Each row comes from the steps of one path. Every step used is in the known rows, and no mark comes twice. Write the path behind each row, first mark first.
(in the rows, 128 means zero)
Known rows
s > f > q > d > n: [ 99 133 128 211 136 162 123  81 171 106 117  80 138 108  93 144 134 109
 129 113 118  65  87 145 158 136 130  46 156 123 153]
z > n > j: [128  82 140 172 107 138 113 123 145 164 143 134 136 112  76 126 141 106
 158 151  45 114  94 173 116 106 120 101 131  97 130]
q > f > n > z > e: [110 183 137 190 167 138 109 108 148 210 121 135  65 126 128 110  98 118
 178 105 134 161 135 205 188 118 107 133 133  70 133]
e > z > n: [ 92  99 141 185 130 129 126 112 162 143 124 109 122 118  95 131 143 100
 156 146 119 123 119 173 120  89 116 131 120  71 152]
e > j > n > f > q > d: [118 182 159 125 131 145 109 107 164 166  57 103 164 134  65  90 127 144
 151 142 143 111 154 134 182 129 136  58 162  98 149]
f > q > d > n > j > e: [ 99  95 139 116 150 130 123 112 151 153 130  83 158 100  67 128 139 103
 128 103  81  73 102 179 143 130 125  36 168 123 165]
z > n > d > q > f: [ 93 130 153 171 118 133 114  99 148 118 120 147  80 114  68  81 116 119
 158 132  76  22  96 171 176 126 128  63 130  75 148]
n > f > q > d: [ 79 217 152 128 148 133 121  95 174 145 108  96 130 125 109 122 117 135
 166 134 152 115 118 153 170 133 131  46 175 104 156]
m > e > j > n: [151  58 129 156 135 123 114 165 154 156  64 150 182 137  34 117 134 139
 120 130 110  94 189  89 162 107 123 111 127 107 122]
m > e > z > n > d > q: [ 54  87 133 221 153 111 140 122 159 112  96  99 127  85  52 116 157  99
 126 122  96  46 115 147 173 107 117  99 133  62 151]
m > e: [117 101 127 165 150 110 126 156 164 135 118 138 139 122  76 151 125 127
 139 121 115 100 164  99 148 111 115 100 140 111 132]
d > q > f > n > z > e: [ 97 136 127 183 166 124 114 101 133 198 114 132  73 121 130  88  90 107
 156  69 120 130 117 212 195 124 115 116 126  60 157]
z > n > j > e: [122  65 145 128 108 139 114 130 143 163 134 124 135 114  67 132 135  96
 167 124  56 104 111 181  99  93 119 107 139 106 139]
z > e: [102 141 121 156 118 123 104 142 161 152 125 126 118 108 112 142 123 111
 160 124 125 147 125 162 170 102 122 141 142  93 146]
n > d > q: [ 84 120 125 145 141  92 119 143 167  89  98 132 141 131  83 101 137 122
 117 129 107  50  93 140 158 123 130 112 135 110 155]
d > n > j > e > z: [124  47 129 114 158 103 115 143 154 161 118  95 156 129  73 126 152  91
 117 101 118 107 125 165 113 102 110  85 129  74 162]
f > q > d > n > j: [104 119 134 169 155 130 123 107 152 147 138  89 160 103  78 126 146 115
 123 123  70  86  82 167 159 145 125  33 164 117 150]
f > q > d > n > z > e: [ 48 177 124 193 164 135 120  86 162 168 118  79 128  59 128 127 127 103
 158 111 123 101  94 188 187 145 118  68 170  91 176]
n > j > e > z: [131  70 134  93 143  98 118 148 153 175 121  87 154 137  96 138 153 110
 131 104 128 152 141 183 100  89 115 122 135  95 151]
d > q > f > n > j > e: [149  60 144 110 159 120 119 126 127 184 123 131 107 165  71  89  99 104
 135  56  76 103 118 208 164 114 125  82 125  91 145]
m > e > z: [106  95 127 168 168 102 134 149 163 149 113 106 140 123  86 150 144 123
 123 113 150 132 173 123 147 100 110 113 133  85 138]
f > q > d: [ 87 160 139 163 138 130 131 109 167 129 129  95 146 120 107 139 129 139
 137 129 130 113 116 165 163 129 130  83 165 131 153]
j > e > z > n > d: [ 64 126 155 166 131 124 126 122 179 132  98 104 122 112  61 123 156 101
 162 142 128  79 125 181 134  88 115 133 137  81 151]
q > f > n > z: [130 160 147 180 182 127 122 107 148 186 119 152  88 164 116 102  99 142
 158 112 132 137 143 182 149 128 109 118 125  93 131]
e > j > n > d: [138 123 141 157 124 121 102 155 168 129  61 146 175 152  42  91 156 157
 119 170 117  88 145 113 161 116 128 135 128 112 129]
q > d: [106 162 149 174 132 114 120 127 166 134 110 124 138 151 103 142 115 129
 134 140 123 125 122 133 150 125 125 128 168 125 162]
m > e > z > n > f > q: [ 59 136 142 170 158 148 138  93 167 161 110  82 115  70  69 129 144  99
 183 133 137 105 145 160 170  93 119  35 134  56 132]
d > n > z > e > j: [106 114 105 138 136 110  94 144 155 164  95 132 140  80 101 103 139 103
 137 124 109  75 127 160 158 121 111 109 134  64 153]

Which path is each row?
[ 79 113 130 207 171 102 129 134 161 107  89 138 130 154  69  92 133 122
 118 119 106  68  80 167 197 123 125 136 124 108 141] -> f > n > d > q
[169 117 147 155 157 138 110 128 137 193 137 149  99 168  78 109 116 133
 145 115  83 149 116 195 160 118 114  95 127  94 110] -> q > f > n > j
[123 110 137 114 147 140 114 130 155 166  61 126 167 106  36  98 134 139
 156 130 136  96 187 109 190 115 130  29 132  92 117] -> m > e > j > n > f > q
[156  83 132 126 116 126 105 153 156 146  71 148 177 153  58 101 134 143
 124 144 117 110 158 120 136 107 127 135 118 114 135] -> e > j > n
[122  83 139 175 125 128 118 119 150 177 137  95 128 112  90 129 160  99
 144 140  75 143 104 194 105  94 113 118 125  70 135] -> e > z > n > j
[ 67 130 141 224 154 126 132 128 177 136 104 112 117  92  50 137 164 111
 149 150 108  81 136 141 169 100 110 109 142  72 126] -> m > e > z > n > d
[ 59 138 150 106 136 149 129  86 166 156 107  76 120  94  83 113 137  92
 198 121 152 101 136 201 134  84 122  62 127  63 156] -> j > e > z > n > f > q
[ 83 128 113 173 151 115 106 118 157 160 114 121 125  86 123 120 126  93
 158 119 122 103 118 154 146 128 110 119 134  76 166] -> d > n > z > e
[ 99 140 138 189 148 116 122 120 163 122 107 123 138 138  82 130 118 106
 128 137 124  67 106 125 155 138 121  87 161 106 169] -> q > d > n
[ 52 208 161 180 146 148 130  63 170 157 105  67 107  97  94 120 136 101
 179 150 146 127 109 197 164 112 125  54 162  63 163] -> e > z > n > f > q > d
[125 125 112 117  99 119  92 165 158 168 100 135 136 109  87 123 139 117
 145 127 116 107 136 170 184  98 123 137 136  82 135] -> z > e > j
[120 108 120 170 119 158 120  99 168 109 130  96 138 110 114 148 140 134
 147 105 130 103 113 157 130 105 127  80 126 136 122] -> s > f > q
[108  99 143 144 159 107 119 129 156 170 109  74 152 129  73 133 143  89
 117 103 122 110 118 165 127 117 114  85 167  80 184] -> q > d > n > j > e > z
[111 141 115 178 156 119 102 145 154 199  86 134 128 117 114 108 131 116
 144 117 117 134 130 198 185 109 111 173 129  77 128] -> f > n > z > e > j
[106 159 136 200 119 160 123  85 173 117 120  79 129 116 119 157 131 131
 142 112 133 117 103 157 154 120 131  81 164 137 142] -> s > f > q > d
[132 159 133 108 107 137  85 143 155 190  50 134 144 127  65  94 123 121
 177 140 154 154 157 137 183 102 130 120 139  59 146] -> z > e > j > n > f
[ 90 161 142 197 173 109 123 106 164 143 105 122 140 126 110 121 119 117
 133 140 122  83 116 128 129 148 113  90 159 101 180] -> q > d > n > z
[ 92 174 136 104 146 130 118 110 168 140 114 113 137 116 107 116 126 134
 174 140 155 101 132 155 151 117 130  50 136 111 132] -> n > f > q
[117 120 136 169 183 115 128 101 134 168 107 143  98 153 118  82  90 124
 137  83 113 101 121 188 153 133 118  97 113  81 152] -> d > q > f > n > z
[ 80 134 136 183 153 132 129 101 166 113 124 101 148  98  87 126 127 114
 129 127 118  57  99 148 172 141 126  50 154 114 159] -> f > q > d > n
[ 66 209 162 166 130 164 124  74 166 145 113  97 107  97  87 119 119 111
 194 161 113  89 100 179 167 126 131  43 168  89 155] -> z > n > f > q > d
[ 84 137 149 177 156 131 125 112 164 167  95 112 102 101  64 129 133  96
 180 140 139 108 156 135 152  92 111  79 138  39 140] -> m > e > z > n > f
[ 97 153 155 154 119 142 110 106 163 142 106 146 111 124  81 113 114 105
 196 162 117  97 118 144 134 104 122  90 132  74 141] -> z > n > f
[121 114 141 175 155 120 122 112 158 165  89 132 170 145 117 113 123 146
 150 140 137 153 161 130 105 122 120 145 122 118 160] -> j > n > z
[105 150 120 248 152 157 108 101 164 176 100 107 100 117 137 141 122 110
 169  94 133 170 106 196 159 104 111 181 134  93 132] -> s > f > n > z > e
[ 99 138 133 181 141 129 110 111 157 191  92 118 147 111 128 120 122 128
 173 126 134 192 151 152 137 115 118 159 136  93 162] -> j > n > z > e
[109 146 141 131 139 105 112 124 153 116 120 143  99 142  82  87 116 139
 135 115 117  48 117 153 176 133 129  72 136  94 150] -> n > d > q > f
[159  82 130 220 141 150 111 126 152 156 115 116 128 156  86 142 137 118
 135 110  86 167  88 171 139 104 118 139 130 120 108] -> s > f > n > j
[112 156 128 103 114 153  91 118 155 188  69 105 149  94  71  90 133 126
 182 131 149 133 155 168 197 103 133  79 135  72 135] -> z > e > j > n > f > q
[106 117 123 165 171 104 121 124 154 137 111 140 152 121 111 114 129 113
 136 136 116  78 123 135 110 133 112  97 122 102 160] -> d > n > z
[ 87 160 121 150 143 113 108 125 159 177 122 120 122  96 147 134 124 119
 164 124 128 157 131 170 141 114 113 143 143  86 156] -> n > z > e
[126 124 150 151 136 121 113 109 155 130  85 142 123 157  66  72 113 145
 138 116 126  78 132 137 177 133 134  89 128  96 157] -> j > n > d > q > f
